What can hang from each mark:
lidod: fibe pugi
vamod: lidod pugi vodav
repim: lidod pugi
vodav: lidod pugi repim
pugi: repim vamod
gipon: fibe
figek: vamod

Every row comes from one small tree of marks. Brackets hold a mark, then the marks that hang from it, in alphabetical order. Every link used is in the known rows. Which tree was each row made from?
Known rows:
(figek (vamod lidod vodav)): [ 1.56 -4.05 -3.44 -3.63 -1.77 -1.75  0.85  4.73 -2.56  2.19  0.53 -1.22
  3.01  3.24 -0.79  0.53 -4.89  3.64 -0.96  4.36 -3.97  2.70  3.09 -0.38
  0.13]
(figek (vamod pugi vodav)): [-0.17 -0.47 -5.79 -2.66 -1.54 -2.02 -1.95  2.97 -4.95  3.39  0.24  1.03
  2.57  2.92 -0.08 -1.26 -3.44  2.85  0.83  3.26 -3.67  1.80 -0.41  1.22
  0.88]
(repim (lidod (pugi vamod))): [ 3.66  1.10  2.22 -2.15  1.68  5.73 -0.36 -1.87  0.38  2.66  1.80 -0.89
 -0.31 -1.11  1.55 -1.79  3.68 -4.62  0.86 -2.71  2.13  0.09 -2.39  2.83
 -1.84]
(gipon fibe): [ 0.76 -2.68 -1.22 -3.43 -1.24  0.68 -4.02  0.17  1.04  4.37  0.06 -4.46
  2.95  1.14 -1.34 -1.47  4.42 -0.67  1.68  1.31 -1.74  3.39  2.99  5.49
 -1.25]
(vodav (pugi repim (vamod lidod))): [-0.01 -0.99  2.40  0.37  1.77  2.79  2.10  3.22  3.09 -5.77  0.92  0.20
  2.26  0.89 -0.38  0.26 -0.29  3.27  1.87  2.19  0.70 -1.98 -0.61 -0.32
  1.05]
(repim lidod (pugi vamod)): [ 7.74  1.36  3.11  2.49  1.98  4.23 -3.47 -1.02 -0.75  4.58  1.16 -3.70
  0.65 -0.73  1.82  2.47  1.79 -5.40  2.45 -1.33  3.45  2.32 -1.95  3.10
  0.99]
(vamod (vodav repim)): [-1.39 -0.90 -3.74 -0.34 -0.07 -4.08 -0.81 -0.05 -0.16  0.46 -1.14 -0.66
  0.23  0.80 -0.45  1.33  1.68 -0.55  2.77  0.73  0.75  2.41  0.40  0.53
 -3.71]
(vodav pugi): [-0.89 -1.05 -0.63 -2.88 -2.58  1.37 -6.03 -1.60 -0.27  0.02  0.10 -0.15
  3.71 -2.12  1.97 -2.19  2.83 -3.53  1.80  0.75  0.45  0.28 -2.37  2.34
 -2.90]
(figek (vamod lidod)): [ 2.45 -3.32 -1.56 -4.11 -2.49 -0.82 -2.77  2.32 -1.54  3.36  1.26 -4.37
  5.20  0.63 -1.52 -0.15 -2.29  1.36  0.31  5.44 -1.81  1.38  3.95  2.20
 -0.61]
(repim lidod): [ 4.02 -2.28  2.38 -1.39  1.55  1.31 -5.99 -1.89 -1.05  4.57 -0.19 -3.84
  1.82 -2.14  1.15 -1.22  0.18 -5.00  3.46 -1.19  2.15  4.02 -2.20  3.57
 -0.85]
(repim lidod (pugi (vamod vodav))): [ 6.22  0.70  1.00  2.98  2.68  3.28  0.09  1.34 -1.83  3.49  0.23 -1.12
 -1.11  1.54  2.50  2.81 -0.64 -3.21  1.40 -2.12  1.28  3.65 -2.88  0.50
  1.65]
(lidod fibe (pugi repim (vamod vodav))): [-2.48  3.76  0.95 -0.92  0.03  3.41  7.23 -1.27  1.45 -3.85  1.82  4.96
 -4.35  2.27  0.15 -1.02  4.87  1.98 -1.38 -2.77 -1.40 -0.75 -1.00 -0.26
  1.28]
(vamod lidod): [ 0.21 -2.65 -0.19 -3.47 -1.24  0.70 -2.54  1.26  1.34  1.79 -0.10 -3.55
  4.02 -0.38 -0.27 -1.79 -0.41 -0.15  2.04  2.94  0.52  2.62  1.53  2.94
 -0.15]
(repim (pugi vamod)): [ 4.77  3.35  0.30 -0.77 -0.99  3.60 -2.54 -1.17 -0.74  3.05  1.93 -2.69
  2.41  0.18  1.11  1.43  5.93 -3.23  2.98  1.93  2.88  1.73 -0.30  4.56
 -0.12]
(pugi repim (vamod vodav)): [ 1.60  0.75 -0.07 -0.81  2.70  1.26  3.12  2.75 -0.66 -3.00  1.83  1.08
 -0.44  4.70 -1.07  1.47  2.64  4.02  4.73  0.83  0.04  3.34 -1.41  2.55
  1.15]
(lidod fibe): [-0.19  0.21  1.09 -3.03 -3.01 -0.05 -4.75 -3.83 -0.67  1.86  0.91 -1.28
  1.17 -0.87 -0.88 -2.53  4.55 -2.42  0.29 -0.77  0.60  1.27  0.00  3.60
 -0.84]
(pugi repim): [-0.12 -0.01  0.88 -2.06  0.33  1.18 -3.25 -1.90  0.29 -0.11  0.53 -2.43
  2.13 -0.21  0.03 -0.73  2.43 -0.75  6.35  2.47  1.82  3.81  0.02  4.45
  0.53]
(lidod (pugi repim)): [-2.83  2.06  0.20 -3.40 -1.04  4.18  0.05 -3.95  2.02  0.00  0.56 -0.03
  0.42 -2.09  2.21 -2.63  3.95 -3.30  4.13  1.47  0.69  1.96  0.12  3.39
 -0.46]
(repim (pugi (vamod vodav))): [ 3.65  2.69 -1.69  0.26 -0.36  2.28  0.75  1.37 -1.57  1.75  1.44  0.02
  0.40  2.86  1.13  2.30  2.83 -1.13  1.69  0.76  0.58  2.76 -1.20  2.32
  0.50]
(lidod fibe (pugi repim)): [-4.02  2.87  2.21 -2.35 -2.22  3.60  0.79 -5.90  2.42 -1.18  0.67  1.46
 -1.63 -2.64  1.32 -3.41  4.95 -3.12  0.60 -1.42 -0.47 -0.19  0.14  1.68
  0.94]
(vodav (pugi repim (vamod (lidod fibe)))): [-1.25 -0.15  4.67  1.56  0.41  1.89  2.80  1.03  3.11 -6.54  1.04  1.76
 -0.14  0.32 -1.36 -0.32  0.85  3.81 -1.81 -0.36  0.04 -3.99 -0.55 -2.29
  2.00]
(pugi (repim (lidod fibe)) vamod): [ 4.18  0.31  6.62  2.47  4.09  2.48 -0.30 -1.99  0.01 -1.01  1.99 -1.21
 -2.53  0.27 -1.44  0.55  2.13  0.28  1.80 -3.62  2.20  0.22 -2.13  1.50
  2.42]
(vodav (lidod fibe (pugi repim vamod))): [-1.70  6.03  1.86 -1.72  0.06  4.54  5.13 -2.22  1.51 -4.92  1.82  2.06
 -2.51 -2.23 -0.57  0.56  4.26 -0.14 -0.87 -0.26  3.44 -4.36  1.76  0.60
 -1.20]
(figek vamod): [ 3.52 -1.57 -1.89 -5.05 -2.91 -0.20 -5.64 -0.70 -3.75  4.33  2.29 -3.69
  4.76  0.68 -0.95 -0.40  1.88 -0.92  2.54  4.41 -1.15  1.87  2.09  4.53
 -1.77]
(lidod fibe pugi): [-3.11  2.36  0.69 -4.25 -4.31  3.10 -1.43 -5.85  1.12  1.84  0.64  1.44
 -0.35 -2.93  1.33 -4.45  6.07 -4.95 -2.01 -1.67 -0.23 -0.74 -0.20  2.56
 -1.51]
(figek (vamod (lidod fibe) pugi)): [-1.30 -0.86 -1.98 -1.20 -2.91 -1.51 -1.99  1.33 -1.56  2.61  0.07 -0.50
  2.72 -0.04 -1.88 -2.90 -4.25  3.52 -3.23  3.13 -2.86 -2.21  2.27 -0.30
  2.96]

Which tree is each row?
[ 3.77  1.06  4.38  2.95 -0.87  2.31 -5.51 -5.25 -0.37  5.44 -1.08 -3.17
 -1.03 -3.80  2.56 -0.14  0.38 -7.93 -0.77 -3.38  1.80  2.02 -1.40  1.26
  2.13] -> (repim (lidod fibe) pugi)
[-3.68  0.35  0.71 -2.65 -0.58  3.74  2.96 -1.26  4.49 -1.06 -0.77 -0.44
  1.11 -1.91  1.73 -2.69  0.13 -0.90  2.08  2.66  0.12  0.99  1.84  0.77
  1.33] -> (vamod (lidod (pugi repim)))
[-2.52 -0.02 -0.95  5.50  2.66 -4.65 -0.95 -0.87 -0.36  2.04 -3.43  1.93
 -3.85 -1.38  0.32 -0.29 -3.53 -0.96 -1.58 -5.08  0.73 -0.09 -3.04 -3.61
  0.86] -> (vamod pugi (vodav (repim (lidod fibe))))
[-0.15  0.58  3.24 -1.55 -0.70  3.59 -2.29 -5.74  0.57  3.73 -0.22  0.28
 -2.04 -3.95  2.07 -3.94  2.32 -6.94 -2.22 -4.92  0.48  0.25 -2.00  0.92
 -0.55] -> (repim (lidod fibe pugi))
[-4.86 -0.83 -2.89  1.36  2.13 -0.58  3.25  4.73  1.45 -1.76 -2.23  1.89
  0.49  2.25  0.99 -1.81 -6.80  5.40  2.60  2.52 -1.37  3.22 -0.83 -1.53
  5.22] -> (vamod lidod (pugi repim) vodav)
[-4.71  0.70  1.21  1.84  0.42 -0.13  0.67  0.21  2.73 -1.26 -1.46  0.50
  0.02 -0.83 -0.90 -3.14 -3.37  3.21  0.57  1.08 -0.16 -0.26  0.22 -0.76
  5.67] -> (vamod (lidod fibe) (pugi repim))
[ 1.30 -0.98  5.79  2.07  2.08  1.22 -3.23 -4.08  0.52  0.81 -0.29 -1.87
 -1.69 -2.23  0.37 -0.86 -0.24 -2.89  2.11 -3.20  1.43  2.15 -1.59  1.22
  2.62] -> (pugi (repim (lidod fibe)))
[ 1.99 -0.62 -4.77 -4.41 -1.72 -1.75 -0.52  3.51 -4.82  0.98  0.72 -1.09
  2.15  0.86 -0.44  2.70 -3.87  1.04  0.08  4.67 -1.11  1.46  3.01  0.57
 -3.43] -> (figek (vamod (vodav lidod)))
[-3.50  0.02 -0.59  0.89  1.48  0.70 -0.20  2.14  2.45 -0.51 -1.87 -0.81
  2.60 -0.10  0.13 -2.66 -4.20  3.11  4.07  3.60  0.98  1.66  0.21  1.14
  4.73] -> (vamod lidod (pugi repim))
[-1.08  0.88  3.63  3.71  3.04  0.83 -3.35 -2.89  0.15  1.08 -1.95  0.05
 -2.06 -2.38  0.81 -2.42 -3.24 -1.21  2.10 -3.19  1.28  1.11 -3.30  0.30
  4.93] -> (vamod (pugi (repim (lidod fibe))))
[ 5.41 -0.37  4.66  1.40  5.23  3.22 -1.06  0.12 -0.12  0.27  1.51 -2.66
  0.00  0.83 -0.43  1.17  1.35 -0.18  5.26 -1.22  3.44  2.40 -2.16  3.05
  1.59] -> (pugi (repim lidod) vamod)
[-5.15 -2.25  1.49  1.34 -0.60 -0.69  3.50  1.42  2.64 -6.22 -1.58  3.79
 -1.47  0.23  1.14 -1.23 -4.19  2.90 -3.02 -0.96 -2.95 -1.06 -0.89 -4.92
  2.67] -> (vamod (lidod fibe) (vodav (pugi repim)))
[ 0.32 -1.49 -2.13  1.00  2.24 -3.04  4.81  5.12  1.98 -1.92 -0.12 -0.46
  0.34  3.27 -2.46  3.18  0.34  4.95  0.44  1.51  1.03 -0.27  1.90 -1.19
 -1.84] -> (pugi (vamod lidod (vodav repim)))
[ 2.45  0.65  0.30 -1.49  2.53  4.45  3.21  0.57 -0.61  1.66  0.93  2.08
 -2.30  1.31  2.05 -0.95  1.45 -2.51 -0.52 -3.81 -0.02  1.62 -3.57  0.53
 -0.99] -> (repim (lidod (pugi (vamod vodav))))
[-2.07  2.17 -3.94 -4.65 -4.22  0.45  3.39 -0.75 -3.44 -0.28  0.66  3.00
 -1.64 -1.39  0.91  0.00 -1.68 -1.06 -5.84  1.20 -2.49 -2.73  3.26 -2.27
 -3.05] -> (figek (vamod (vodav (lidod fibe pugi))))
[-3.96 -1.13 -3.28 -4.05 -1.89  2.19  4.00  1.61  2.43  0.70 -0.93  1.57
  0.47  0.08  2.14 -2.93 -1.40 -0.65 -1.71  0.89 -2.69  2.31  0.70 -0.85
 -0.47] -> (vamod (lidod pugi) vodav)
[-1.44  4.30  2.98 -1.89 -0.55  4.66  3.55 -3.93  1.90 -2.82  2.91  2.17
 -2.41 -0.22 -0.49 -1.99  7.32 -0.26  0.15 -1.66  0.67 -2.24 -0.17  2.04
  0.96] -> (lidod fibe (pugi repim vamod))
[-0.57  1.14 -7.25 -2.35 -0.87 -2.22 -0.53  4.58 -5.31  1.19 -0.91  0.88
  2.17  0.85  0.07  0.77 -6.77  2.54 -0.08  5.02 -1.03 -0.08  1.27 -0.45
 -0.74] -> (figek (vamod pugi (vodav lidod)))
[-2.40  0.10  1.51  4.54  3.67 -0.53  0.48 -0.60 -0.66  0.03 -2.39  3.22
 -4.02  0.01  1.45 -1.66 -5.64  0.91  0.59 -4.32 -0.94  2.60 -4.22 -2.38
  5.47] -> (vamod (pugi (repim (lidod fibe))) vodav)
[-6.07 -0.36 -3.33  3.64  0.01 -5.43  2.70  2.09  2.19 -0.79 -3.31  2.52
 -1.67  0.35 -1.03 -1.04 -4.07  3.98 -2.93 -0.46 -0.72 -1.65  0.51 -4.25
  1.26] -> (vamod (lidod fibe) pugi (vodav repim))
[-5.41 -2.61 -0.76  2.65 -1.70 -4.76  1.88  0.76  2.99 -4.15 -2.96  2.82
 -1.32 -1.31  0.00  0.28 -2.11  1.30 -4.69 -1.82 -1.83 -3.55  0.32 -6.20
 -1.95] -> (vamod (lidod fibe) (vodav pugi repim))
[-1.10  0.04 -2.76 -2.26 -3.71 -1.94 -0.63  1.19 -4.09 -3.13 -0.03  2.97
  0.13 -1.07  0.56  1.49 -4.27  0.24 -5.56  1.07 -2.84 -4.03  1.14 -3.94
 -3.23] -> (figek (vamod (vodav (lidod fibe) pugi)))
[ 3.14 -0.28  4.76  3.17  4.42  1.15  3.04  0.29 -0.88 -2.07  1.24  1.64
 -4.34  2.55 -0.87  1.56 -0.61  2.27  0.37 -4.91  0.20  1.63 -3.09 -0.84
  2.98] -> (pugi (repim (lidod fibe)) (vamod vodav))
[-4.02  0.95 -5.84  1.54  0.58 -4.60 -1.10  1.18 -0.37  1.04 -2.39  1.32
  0.26  0.55  0.23 -0.30 -0.89  0.94  2.53  0.77  0.54  0.98 -1.20 -0.20
 -1.13] -> (vamod pugi (vodav repim))
[ 5.46  1.59  2.82  3.96  1.39  2.26  1.02 -0.66 -1.42  2.42  0.46  0.76
 -3.52  1.19  1.56  2.21  0.30 -3.04 -2.49 -5.12  0.63  1.66 -2.65 -1.06
  2.45] -> (repim (lidod fibe) (pugi (vamod vodav)))
[ 2.29 -0.22  4.39  4.70  2.19 -1.44 -2.19 -2.50  1.16 -2.26 -0.17  0.30
 -1.78 -2.62 -0.78  1.81  3.18 -2.55 -2.20 -5.56  2.91 -5.62 -2.85 -2.52
 -3.23] -> (vodav (pugi vamod) (repim (lidod fibe)))
[ 2.43  1.49  0.05  3.52  0.36 -0.23  0.99  1.06  3.25  1.03 -0.06 -3.88
  1.58 -0.74 -0.48  4.11  2.59 -0.74  1.47  3.05  3.81 -1.42  3.57  0.26
 -0.74] -> (vodav (repim (pugi (vamod lidod))))
[ 1.25 -2.51  0.46 -3.19 -3.60 -1.32 -1.85  0.28 -1.06  2.40  1.34 -2.61
  2.71  0.15 -2.18 -0.93 -1.56  1.88 -3.51  2.86 -2.52 -1.13  3.82  0.45
  0.56] -> (figek (vamod (lidod fibe)))
[ 1.40  0.29 -2.60  0.15  1.62 -2.92  1.92  1.93 -0.64 -0.95  0.76  0.03
 -0.37  3.05 -2.21  2.95  4.22  2.23  2.75  0.12  1.77  0.49  0.13  1.20
 -3.57] -> (pugi (vamod (vodav repim)))
[-0.19  2.84 -1.69  1.42  1.04 -3.86  4.07  1.76 -0.69 -4.34 -0.09  1.35
 -2.88  0.27 -3.07  4.33  1.98  2.56 -2.01 -0.89  3.20 -3.63  2.28 -2.16
 -4.07] -> (pugi (vamod (vodav (lidod fibe) repim)))
[-0.82 -2.46 -4.51 -0.38 -2.03 -5.04 -1.96  0.99 -2.38 -1.05 -0.79  1.17
  1.47  0.56  0.31  2.28 -0.69 -0.04 -0.79  2.01 -2.94 -1.99  0.89 -2.98
 -5.07] -> (figek (vamod (vodav pugi repim)))
[ 2.39  1.37  1.27  1.15  2.72  2.07  0.69 -2.76  1.94  1.78  0.21 -1.40
 -1.31 -2.27  0.26  0.63  4.88 -4.69  1.34 -2.87  3.74 -2.09 -0.44  1.03
 -4.00] -> (vodav (repim (lidod (pugi vamod))))
[ 0.73  1.10  2.08 -0.62  1.27  2.99 -0.92  0.24  0.79 -4.71  1.85  0.94
  1.83  0.96  0.09  0.22  4.35  1.01  3.98  0.97  1.35 -1.61 -2.58  2.26
 -0.70] -> (vodav (pugi repim vamod))
[ 0.89  0.05 -2.86 -3.33 -2.81 -2.41  0.09  1.29 -5.04  0.01  0.67  0.56
 -0.16  0.20 -1.08  1.79 -3.28  1.40 -3.54  2.05 -1.66 -0.96  3.22 -1.19
 -2.11] -> (figek (vamod (vodav (lidod fibe))))
[-1.21 -3.20 -2.47  0.66 -2.12 -6.46  2.29  2.02 -0.53 -0.01 -0.78 -0.54
 -0.61  1.41 -2.90  2.41 -3.21  3.87 -4.25  1.71 -3.39 -1.84  4.76 -3.99
 -1.25] -> (figek (vamod (lidod fibe) (vodav repim)))
[-1.75 -3.75 -1.59 -1.39 -3.79 -2.35  0.71  2.65 -1.54 -1.90  0.04  2.47
  0.82  1.16 -0.14 -0.48 -4.87  3.01 -6.93  0.65 -5.72 -2.62  0.82 -4.76
  0.00] -> (figek (vamod (lidod fibe) (vodav pugi)))
[ 1.08  0.42  1.56  6.78  0.79 -2.68 -0.96 -3.53  0.15  3.07 -3.20 -0.54
 -4.47 -2.57  2.21  3.14 -1.17 -5.80 -1.93 -4.99  1.11  1.45 -0.49 -3.36
  0.08] -> (vamod (vodav (repim (lidod fibe) pugi)))
[ 1.09 -1.33  0.74 -1.38 -0.22  2.40 -0.52  3.51  1.79 -2.93  1.07 -0.09
  3.66  0.96 -0.23 -0.59  1.19  1.78 -0.47  1.89  0.67 -2.51 -1.07  0.34
 -1.55] -> (vodav (pugi (vamod lidod)))
[ 0.71  0.77 -0.48  0.82 -0.21 -1.25 -2.48 -0.48  1.19 -2.81  0.49 -0.31
  1.94 -0.82 -0.94  1.80  6.22 -0.63  1.88  0.26  2.84 -4.18 -0.93  0.56
 -5.12] -> (vodav (pugi vamod) repim)
[-0.25  0.93 -2.52 -0.94  0.03 -0.41 -3.52  0.25 -2.60  1.75  0.75 -1.12
  3.05  0.88 -0.50 -1.05 -2.06  1.93  4.51  4.85 -1.17  0.98  0.76  2.83
  2.95] -> (figek (vamod (pugi repim)))
[ 2.82 -0.62  2.04  4.10  3.53 -3.17  1.78  0.00 -0.27 -0.21 -0.28  0.55
 -4.41  0.81 -1.98  2.95  1.47  0.69 -1.53 -5.68  1.33 -0.79 -1.71 -2.34
 -1.63] -> (pugi (vamod (vodav (repim (lidod fibe)))))
[ 0.91 -1.58 -2.79  0.23  0.55 -1.84  1.08 -1.63 -1.55  3.66 -0.87 -0.18
 -2.03 -1.32  1.65  1.42 -2.23 -3.86 -1.41 -1.09 -2.07  0.20  1.19 -2.78
 -3.59] -> (figek (vamod (vodav (repim (lidod pugi)))))
[-2.65 -1.91 -6.48  1.52  0.02 -6.01  1.67  5.13 -0.97  1.57 -2.04  0.01
  1.61  2.00 -1.37  0.89 -6.94  5.08 -0.96  4.46 -2.59 -0.87  3.13 -3.59
  0.24] -> (figek (vamod lidod pugi (vodav repim)))
[-4.01 -2.80 -0.42 -0.33 -2.61 -1.11  0.99  1.51  1.30 -3.25 -1.87  3.42
 -0.14  0.01  1.32 -2.14 -3.05  1.32 -5.06 -1.85 -3.28 -1.44 -1.60 -4.06
  0.30] -> (vamod (lidod fibe) (vodav pugi))
[-2.57 -0.10 -0.11  0.87 -0.86 -1.13  0.31  1.07 -0.01  0.04  0.01 -0.14
  1.28  0.25 -1.79 -1.38 -5.21  5.16 -1.12  3.47 -2.64 -1.98  2.61 -1.07
  5.65] -> (figek (vamod (lidod fibe) (pugi repim)))
[-1.75 -2.22  1.50  4.66  1.21 -4.10 -1.88 -2.23  0.59 -1.64 -2.97  2.23
 -3.56 -2.78  1.74  0.96 -1.73 -3.28 -3.23 -6.05 -0.38 -2.30 -3.40 -5.37
 -2.73] -> (vamod (vodav pugi (repim (lidod fibe))))
[ 0.32  0.43  4.31  0.59  1.35  1.77  3.40  1.11  2.80 -3.64  2.07 -0.67
 -0.08  1.55 -2.94  0.30  1.59  4.61  0.07  0.54  0.86 -0.87  1.67  0.91
  3.02] -> (pugi repim (vamod (lidod fibe)))
[ 1.40  2.45  1.91  4.68 -0.92 -0.89  2.02 -0.87  3.65 -0.05  0.03 -2.27
 -0.63 -1.10 -1.46  3.12  3.28 -0.50 -2.07  0.25  2.64 -3.57  3.41 -1.31
  0.22] -> (vodav (repim (pugi (vamod (lidod fibe)))))
